Every row comes from one small tree of marks. The marks that hang from a mark follow it in brackets, in the order of their numbers. Every link used is in the known rows. Which tree was each row made from?
(in the rows, 128 means zero)
Known rows:
Z_668{Z_758{Z_630{Z_232}}}: [160 124 133  73 113  99 116  73 135 156 169 117 140 177 144 110 127 161
 123 144 101 107 134 155 163 157 132 107  76 159 124 137 133 144 146 136
 142 146 130]
Z_900{Z_630{Z_594} Z_668{Z_758}}: [131 126 105  88 108 126 180 129  99 131 192 170 206 173 173 125 172 139
 118 128  92 129 138 121 166 158 169 148  82 126 150 115 115 164 163 129
 158 134 136]
Z_606{Z_752}: [138 131 137 123 104 139 141 110 126 109 116 126 100 141 113 114  99 112
 128 136 137 127 131 139 115 145 149 113 113 138 140 102 155 104 147 123
 133 148 132]
Z_913{Z_900{Z_630 Z_668}}: [118 148 100 112 111 153 127 161  64 101 158 174 167 178 144  92 126 153
 115 105 111 157 135 101 142 148 124 126  99 140 138  99 110 163 103 111
 163 149 144]
Z_526{Z_738}: [116 107 128 145 123 124 148 128 139 139 128 150 130 146 156 115 143 139
 106 143 149 110 105 142 131 115 140 153 137 143 113 115 134 152 134 145
 140 105 136]
Z_854{Z_630{Z_594{Z_373{Z_232} Z_583}}}: [186 118 132 112 107  89 201  54 185 175 199 145 139 109  95 159 149 109
  94 188 105  53 154 135 199 168 148 111  93  95 173 117 192 121 164 113
 122 163 148]
Z_900{Z_526 Z_583 Z_630{Z_232 Z_594}}: [181 112 123 121 113 142 134 119 124 153 150 175 186 188 143 112 134 139
 114 161 116  95 107 138 168 127 112 121 108  85 157 105 145 110 145  99
 135 128 112]
Z_373{Z_232}: [140 152 157 134 113 129 140 105 128 155 139 109 138 135  98 124 133 153
 120 156 109 102 150 110 147 117 131 145 120 119 131 143 141 128 127 140
 127 120 110]
Z_373{Z_232{Z_630{Z_594{Z_583}}}}: [203 144 162 167  88  96 177  87 148 158 190 115 157 117  80 171 131 160
  83 196  95  98 138 106 176 141 163 144 104  99 128 143 196 140 166 107
 136 140 113]
Z_913{Z_900{Z_668}}: [ 91 143 129  86 118 133 122 147  91 113 153 150 146 159 146 112 118 140
 117 114 127 159 128 106 130 164 109 134  81 130 118 116  95 147 112 144
 168 150 157]
Z_900{Z_583}: [145 103 138 146 138 134 139 133 143 125 137 143 118 145 102 113 100 118
 118 106 150 144 123 136 118 118 114 122 126 114 138 132 113 135 136 112
 156 114  99]
Z_854{Z_630{Z_594{Z_373 Z_583}}}: [171  91 102 105 117  87 190  77 188 146 190 161 125 103 129 165 143  86
 106 158 123  76 134 151 181 178 142  94 100 105 171 101 176 121 166 100
 123 171 163]
Z_402{Z_606{Z_752{Z_900{Z_668}}} Z_887}: [ 86 112  97 106  78 145 140 111  83 106 106 112 102 137 116 114  91 109
 145  80 113 152 154  97  99 150 108 122  73 181 158 106 126 145 141 129
 116 182 163]
Z_606{Z_402{Z_165} Z_752{Z_900{Z_526 Z_668}}}: [101 126  99 104 111 171 121 161  67  73 101 128 102 133  84  97 113  93
 113 114 103 192 161  94 137 139 131  85  59 147 175 117 181 113 119 111
 169 166 166]
Z_594{Z_630}: [164 133 134 153 127 110 147 123 110 110 152 136 107 109 128 136 152 139
 111 144 126 123 147 147 132 109 132 109 154 141 125 133 145 116 119  94
 105 135 144]
Z_594{Z_373}: [123 118 119 108 125 127 144 128 147 140 152 144 105 120 148 114 125 109
 142 148 119 108 156 137 130 149 118  99 122 159 146 119 148 108 134 124
 108 129 124]
Z_752{Z_900{Z_668}}: [105 151  99 117 134 145 128 176  89 105 130 126 131 129 110 105 158 140
 117 105 107 154 151 107 135 139 134 147  77 140 138 143 111 148  89 146
 120 140 159]
Z_854{Z_630{Z_232 Z_594{Z_373 Z_583}}}: [184 108 115  89 103  86 180  60 202 179 186 160 155 121 128 154 159 108
 108 182 115  50 123 164 184 203 115  91  89 108 165  90 171  98 157 115
 108 167 169]
Z_606{Z_526{Z_738}}: [ 96  98 133 144 103 119 132 119 124 148 148 129 115 133 163  85 130 126
  90 147 141 107 119 136 105 111 125 175 156 152 115 117 155 168 149 142
 142 107 155]
Z_913{Z_900}: [112 133 134 117 115 123 109 129 109 125 139 139 122 144 131 133  97 134
 126 113 127 142 112 111 129 152 114 131 110 136 109 117 118 131 115 120
 148 159 130]
Z_887{Z_630{Z_232 Z_594{Z_373 Z_583}}}: [186 134 119 115  82 104 195  71 193 174 197 151 180 122 131 122 159 127
 115 178 125  61 105 138 175 213  95  95 121 132 137 112 180  84 155 129
  99 127 146]
Z_165{Z_402{Z_887{Z_630}}}: [136 138 106 121 103 144 123 102 133 111 109 137 169  75 134 117 140 130
 127 105 131 133 122 108 158 120  90  96 170 111  96 128 126 132 153 143
  99 153 142]
Z_668{Z_758{Z_630{Z_594{Z_583}}}}: [169  92 135  87 102  81 173  54 152 153 214 116 144 150 134 145 115 126
 101 136 122 110 109 130 175 172 177 124  84 123 136 138 167 174 187 111
 183 168 140]
Z_668{Z_900{Z_526 Z_630{Z_232}}}: [147 107 136 124 111 162 100 132 110 146 118 173 153 148 129  55 115 128
 167 135  85  97 154 129 145 112  86 106 117 133 145 129 171 144 114  87
  82 135 153]
Z_668{Z_900{Z_583}}: [148  82 153 155 133 146 138 149 155 132 132 156 104 119  76  83  71  97
 146  76 135 138 144 140 110 117  98 118 119 128 120 157 131 166 132 102
 135 125 123]
Z_482{Z_900{Z_526 Z_630{Z_232}}}: [156 119 104 118 107 152 109 120 106 133  95 180 154 188 151  67 117 146
 135 140  84  85 141 101 154 142 106 114 116 126 147 124 143 112 123 114
 115 148 145]
Z_232{Z_630{Z_594{Z_583}}}: [190 120 129 158 101  95 165 110 149 131 180 130 147 111 113 173 127 139
  93 168 114 120 118 123 158 150 158 125 113 111 128 126 180 139 169  98
 135 148 132]
Z_594{Z_583 Z_630{Z_232}}: [175 128 166 150  97 103 165  81 150 154 174 130 143 123 103 113 150 146
 108 167 126  97 126 143 133 151  92 102 141 136 146 120 167 118 119  86
 106 131 157]
Z_752{Z_900{Z_526 Z_583 Z_630{Z_232} Z_668}}: [138 124 102 119 132 165 113 173  75 118 132 178 165 189 110  49 151 150
 116 117  99 144 150 114 152 122  90 123  69 120 184 123 125 145  85 106
 123 119 137]
Z_913{Z_900{Z_630 Z_668{Z_758}}}: [ 97 123 118  89 111 132 138 133  70 115 186 181 171 191 159  90 123 143
 126  93  93 167 142  98 150 166 128 130  76 159 148 105 105 185 126 108
 174 146 129]
Z_630{Z_232}: [141 144 141 110 111 129 118 110 145 159 126 123 154 147 128 119 143 150
 131 150 118 103 119 141 131 151 101 125 115 135 123 118 121 105 118 142
 112 126 131]
Z_482{Z_900{Z_526 Z_630{Z_232 Z_594}}}: [176 132  98 103  92 142 133 115 115 146 114 173 180 186 171 107 132 146
 122 162  83  64 119 105 174 157 137 133 103 104 131 122 146  95 148 124
 122 166 158]
Z_913{Z_900{Z_526 Z_630}}: [118 117 116 121 120 140  92 135  61 109 138 173 137 174 155 103 100 129
 133 120 108 143 123  94 154 118 114 115 117 125 152 102 148 141 113  79
 142 163 126]
Z_482{Z_900{Z_583 Z_630 Z_668{Z_758}}}: [140  82 107 118 120 147 178 138 113 111 155 205 151 204 130  53  98 127
 111  66 103 153 162 101 140 158 134 125  84 144 159 139  87 184 156 116
 192 123 119]
Z_402{Z_165 Z_606 Z_887{Z_630{Z_594{Z_373}}}}: [153 107  69 129  51 111 195  58 153 170 183 125 155  98 162 181 108  95
 146 123 114  92 117 106 182 177  99  71 132 169 132 112 161  80 192  95
 116 140 140]
Z_402{Z_165 Z_606{Z_526 Z_752}}: [117 109 141 166  45 124 157  76 122 136 133  84  81 129 102 112  54  89
 124 125 126 142 121 113  83 171 114 102 136 179 163 108 195 132 178  82
 147 140 139]

Write each row's tree:
[168  91 158 123  74 122 184  80 169 196 198 166 201 144 108  90 120 121
 155 122  78  79 126 130 160 186 122 131  96 140 144 125 177 185 159  82
 119 153 146]  Z_668{Z_758 Z_900{Z_630{Z_232 Z_594{Z_583}}}}
[176 117 108 130 102 104 203  86 177 144 198 152 154 106 129 132 144 104
 107 155 136  88 111 124 173 192 122 100 136 127 143 125 185 106 163 118
 115 129 140]  Z_887{Z_630{Z_594{Z_373 Z_583}}}
[208 118  86 122  88 145 184 131 168 168 157 192 159 186 135  93 110 131
 118 142  98  52 138 141 160 185 125  99 105 149 137 111 138  91 150 117
 129 150 122]  Z_482{Z_900{Z_583 Z_630{Z_232 Z_594{Z_373}}}}
[ 93 110 135 121  96 129 128  93 142 139  86 116 137  92 147 137 103 117
 150 105 129 139 114 104 101 130  75  96 160 139 121 119 124 168 173 134
  94 173 118]  Z_165{Z_402{Z_606 Z_887}}
[179 136  97 172 118 161 122 163 112 138 132 150 149 167  68  82 133 158
 120  94 100 119 131 133 145 127 109 122 109 150 156 115 133 139  81  91
 107 126 104]  Z_752{Z_900{Z_583 Z_630{Z_232}}}
[156 131 156 112  88 107 207  74 180 197 206 122 151 116 108 135 133 117
 116 197 107  56 146 111 162 175 138 130 107 119 156 130 194 114 161 126
 127 138 124]  Z_630{Z_594{Z_373{Z_232} Z_583}}
[145 125 110  43 119  95 164  99 110 126 201 128 162 169 175 135 150 147
  97 142 109 125 136 139 179 162 182 134  49 126 121 145 115 162 176 161
 186 160 159]  Z_900{Z_668{Z_758{Z_630{Z_594}}}}
[176 150 136 141 110 115 146 116 132 149 171 136 100 118 109 129 125 156
 116 202  73  98 198 126 162 123 137 101 106 167 137 144 192 109 144 112
  92 126  95]  Z_594{Z_373{Z_232{Z_630}}}
[132 129  84 148 137 154  94 164  59 101 114 153 123 142 119  93 141 133
 135 112  86 133 149  96 159  95 140 129 114 137 173 126 172 146  90  82
  92 148 135]  Z_752{Z_900{Z_526 Z_630}}
[150  86 136  99 124 114 123  99 129 130 164 134  95 133 118  90  80 119
 149  94  94 128 160 144 151 130 144 109  84 168 109 175 154 194 149 109
 139 162 146]  Z_668{Z_758{Z_630} Z_900}
[111  88 155 112 139 127  97 126 102 118 138 167 105 170 130 106  63 109
 123 111 146 165 110 107 131 123  84 119  99 100 140 124 118 131 128 100
 174 145 111]  Z_913{Z_900{Z_526 Z_583}}
[150  39 157  94 146 117 111  95 126 125 163 160  75 156 118  64  50  95
 146  91 115 149 161 137 154 104 118  99  73 133 138 180 152 192 167  88
 165 149 129]  Z_668{Z_758{Z_630} Z_900{Z_526 Z_583}}
[195 131 134  94  88  99 194  64 163 180 221 106 130 132 107 130 119 137
  94 202 106  47 151 125 189 163 163 106  93 127 149 141 208 129 166 121
 144 161 136]  Z_758{Z_630{Z_594{Z_373{Z_232} Z_583}}}
[ 96  86 121 160  69 119 142  74 134 133 109 130 140  89 172  88 120 122
  97 109 150 124  98 108 104 123  58 132 208 164  94 122 158 199 194 151
  97 137 146]  Z_165{Z_402{Z_606{Z_526{Z_738}} Z_887{Z_630}}}
[184 111 117 136  96  94 182 106 166 143 204 147 123 104 133 158 123 123
 105 190 104  99 143 133 159 168 149  97 107 140 143 118 203 118 172  92
 118 149 129]  Z_232{Z_630{Z_594{Z_373 Z_583}}}
[141  94 118  36 102  87 205  74 152 154 252 145 146 154 169 109 133 114
 105 160 109 101 151 132 177 203 159  99  51 147 163 131 162 163 185 132
 178 159 165]  Z_900{Z_668{Z_758{Z_630{Z_594{Z_373 Z_583}}}}}
[113  98 119 108 132 153 117 157  57  94 159 201 148 202 144  66  95 127
 110 100 130 178 131  94 147 123  94 113  88 106 173 105 112 164 117  88
 187 133 127]  Z_913{Z_900{Z_526 Z_583 Z_630 Z_668}}
[177 126 156 157  97 110 171  90 157 159 198 135 107 112  82 116 111 141
 108 198  84  99 185 112 158 143 121  95 113 153 161 137 215 134 151  92
 106 123 103]  Z_594{Z_373{Z_232{Z_630}} Z_583}
[ 87  76 140 167  96 102 148  98 127 152 126 121  99 145 164  98 109 118
  98 132 148 120 102 127  73 127  97 163 170 179 128 123 162 198 170 136
 123 111 131]  Z_402{Z_606{Z_526{Z_738}}}
[193 140 131 134  89 109 181  70 175 161 173 135 204 129 112 138 160 144
  98 157 137  82  78 130 171 196 106 125 126  96 121 123 157 106 151 134
 119 129 148]  Z_887{Z_630{Z_232 Z_594{Z_583}}}
[198 168 141 150 100 107 150 111 121 145 168 115 150 126 107 182 145 174
  89 199  83  93 153 120 180 122 175 149 100 108 103 149 172 117 165 128
 120 144 104]  Z_373{Z_232{Z_630{Z_594}}}
[135 127  99 137 127 159 118 157  98  73  79 118  71 124  57 119 111 102
 113  92 117 162 152 124 104 131 139 104 105 177 139 114 178 129 120 125
 122 184 119]  Z_606{Z_402 Z_752{Z_900}}
[188 139 105  98 121  98 140  86 159 149 136 147 171 136 136 184 174 140
 100 161 111  72 108 170 186 164 137 125  88  90 123 106 124  97 145 143
 112 167 164]  Z_854{Z_630{Z_232 Z_594}}
[169 137  62 182  87 183 140 163  77  79 106 128 106 131  41 112 109 108
 116  80  90 159 154 109 146 130 163  71 113 192 168  89 207 129 110  65
 145 167 123]  Z_606{Z_402{Z_165} Z_752{Z_900{Z_630}}}
[160 128 151 112  84 106 168  81 176 185 170 120 191 137 120 143 144 137
 115 166 126  76  90 133 146 186 115 137 108  95 131 112 149 114 148 130
 132 142 148]  Z_630{Z_232 Z_594{Z_583}}
[158 100 140 144 110  99 187  98 151 138 201 148  92  97 123 109 135 105
 118 167 127 101 165 141 130 148 109  75 151 163 169 117 193 118 136  69
 101 136 149]  Z_594{Z_373 Z_583 Z_630}
[110  92 124 117  73 132 144  62 121 128 101 114  96 140 132 141  64  97
 154 103 136 129 133 118  96 138 103 103 122 169 148  93 141 123 179 108
 125 171 128]  Z_402{Z_606{Z_752} Z_887}
[176  99 113 129 125  89 173  78 167 131 164 149 152 110 110 180 148 105
  92 135 133  95 103 143 179 162 152 123 108  73 154 109 152 143 162 104
 146 169 168]  Z_854{Z_630{Z_594{Z_583}}}
[142 106 129 106  99 105 195  97 181 171 198 139 139 111 142 138 127  97
 124 168 127  82 124 127 146 184 135 113 117 126 156 112 177 116 162 113
 126 146 142]  Z_630{Z_594{Z_373 Z_583}}
[165 134  72 146 124 155 166 194  87 105 165 162 173 160  98 109 155 142
  94  91 110 138 134 117 161 133 157 151  80 115 154 124 117 160 111 112
 147 138 137]  Z_752{Z_900{Z_583 Z_630{Z_594} Z_668}}
[120 124 111 134 147 149 138 182 105 105 136 142 126 144  83  91 129 130
 106  81 127 169 146 116 126 132 118 141  75 127 148 146  98 157  95 135
 149 121 137]  Z_752{Z_900{Z_583 Z_668}}
[160  55 169  78 128 119 102  81 143 156 162 156 106 176 119  54  62 119
 147 115 102 124 150 153 156 126  89  95  60 138 134 172 149 171 156 102
 151 148 132]  Z_668{Z_758{Z_630{Z_232}} Z_900{Z_526 Z_583}}
[115  84 127  96 142 144 137 143 114 100 109 185 119 179 141  63  86 110
 107 107 133 152 147  93 129 136 102 125  85  91 149 158  92 134 144 144
 187 129 149]  Z_482{Z_900{Z_526 Z_583 Z_668}}
[ 77  56  98 114  91 141 109 110 109 143 133 128 114 114 160 104 119  98
  89 113 142 124 155 123 100  79  83 149 168 172 103 102 150 169 167 145
 167 142 156]  Z_606{Z_402{Z_887} Z_526{Z_738}}
[131  88 128 117 122 158 146 144 106 139 141 214 189 223 166  35 151 155
  94 155 143 120 118 141 150 109  92 131 104 115 166  94 123 160 128 133
 162  74 137]  Z_900{Z_526{Z_738} Z_583 Z_630{Z_232} Z_668}
[ 50 101 157  42 128 110 111 107  78 121 171 171 142 180 188  97 107 120
 135 125 105 180 136  86 144 160 103 138  50 124 149 130 103 157 143 133
 179 156 146]  Z_913{Z_900{Z_526 Z_668{Z_758}}}
[ 74  96 138 121  75 123 112  84 125 145 106  92 122  77 155 110  93 108
 130 109 123 135 131  96  76 127  59 120 180 150 123 125 146 184 185 130
 100 175 136]  Z_165{Z_402{Z_606{Z_526} Z_887}}
[ 74  94  82  60 112 177  94 144  52  73  88 138 100 128 122  96 110  86
 126  97 109 177 193  93 126 105 102 104  66 149 160 105 151 122 137 136
 148 200 174]  Z_606{Z_402{Z_887} Z_752{Z_900{Z_526 Z_668}}}
[102 132 150 134 115 138 117 121 109  82  41 116  72 115 107  98  93 106
 143 124 115 164 110  96  91 147 108  97 116 145 165 129 198 157 150 118
  63 197 117]  Z_165{Z_402{Z_606{Z_752{Z_900{Z_526}}}}}
[172 138  87 116 113 114 177 110 152 132 175 154 146 112 154 146 157 117
 114 157 122  87 122 140 173 172 136 106 128 139 120 127 159  80 159 139
  97 132 132]  Z_887{Z_630{Z_594{Z_373}}}
[190 165 110 121 100 114 151  97 153 148 148 134 198 139 136 153 175 156
 105 157 123  82  89 146 175 175 118 131 120 110  95 129 132  81 145 154
 104 129 138]  Z_887{Z_630{Z_232 Z_594}}
[160 119 119  89 115 150 151 140 103 141 159 187 213 202 160  89 157 148
 105 162 117 114 123 134 165 139 109 127  81  79 167 107 121 122 144 123
 158 118 139]  Z_900{Z_526 Z_583 Z_630{Z_232 Z_594} Z_668}
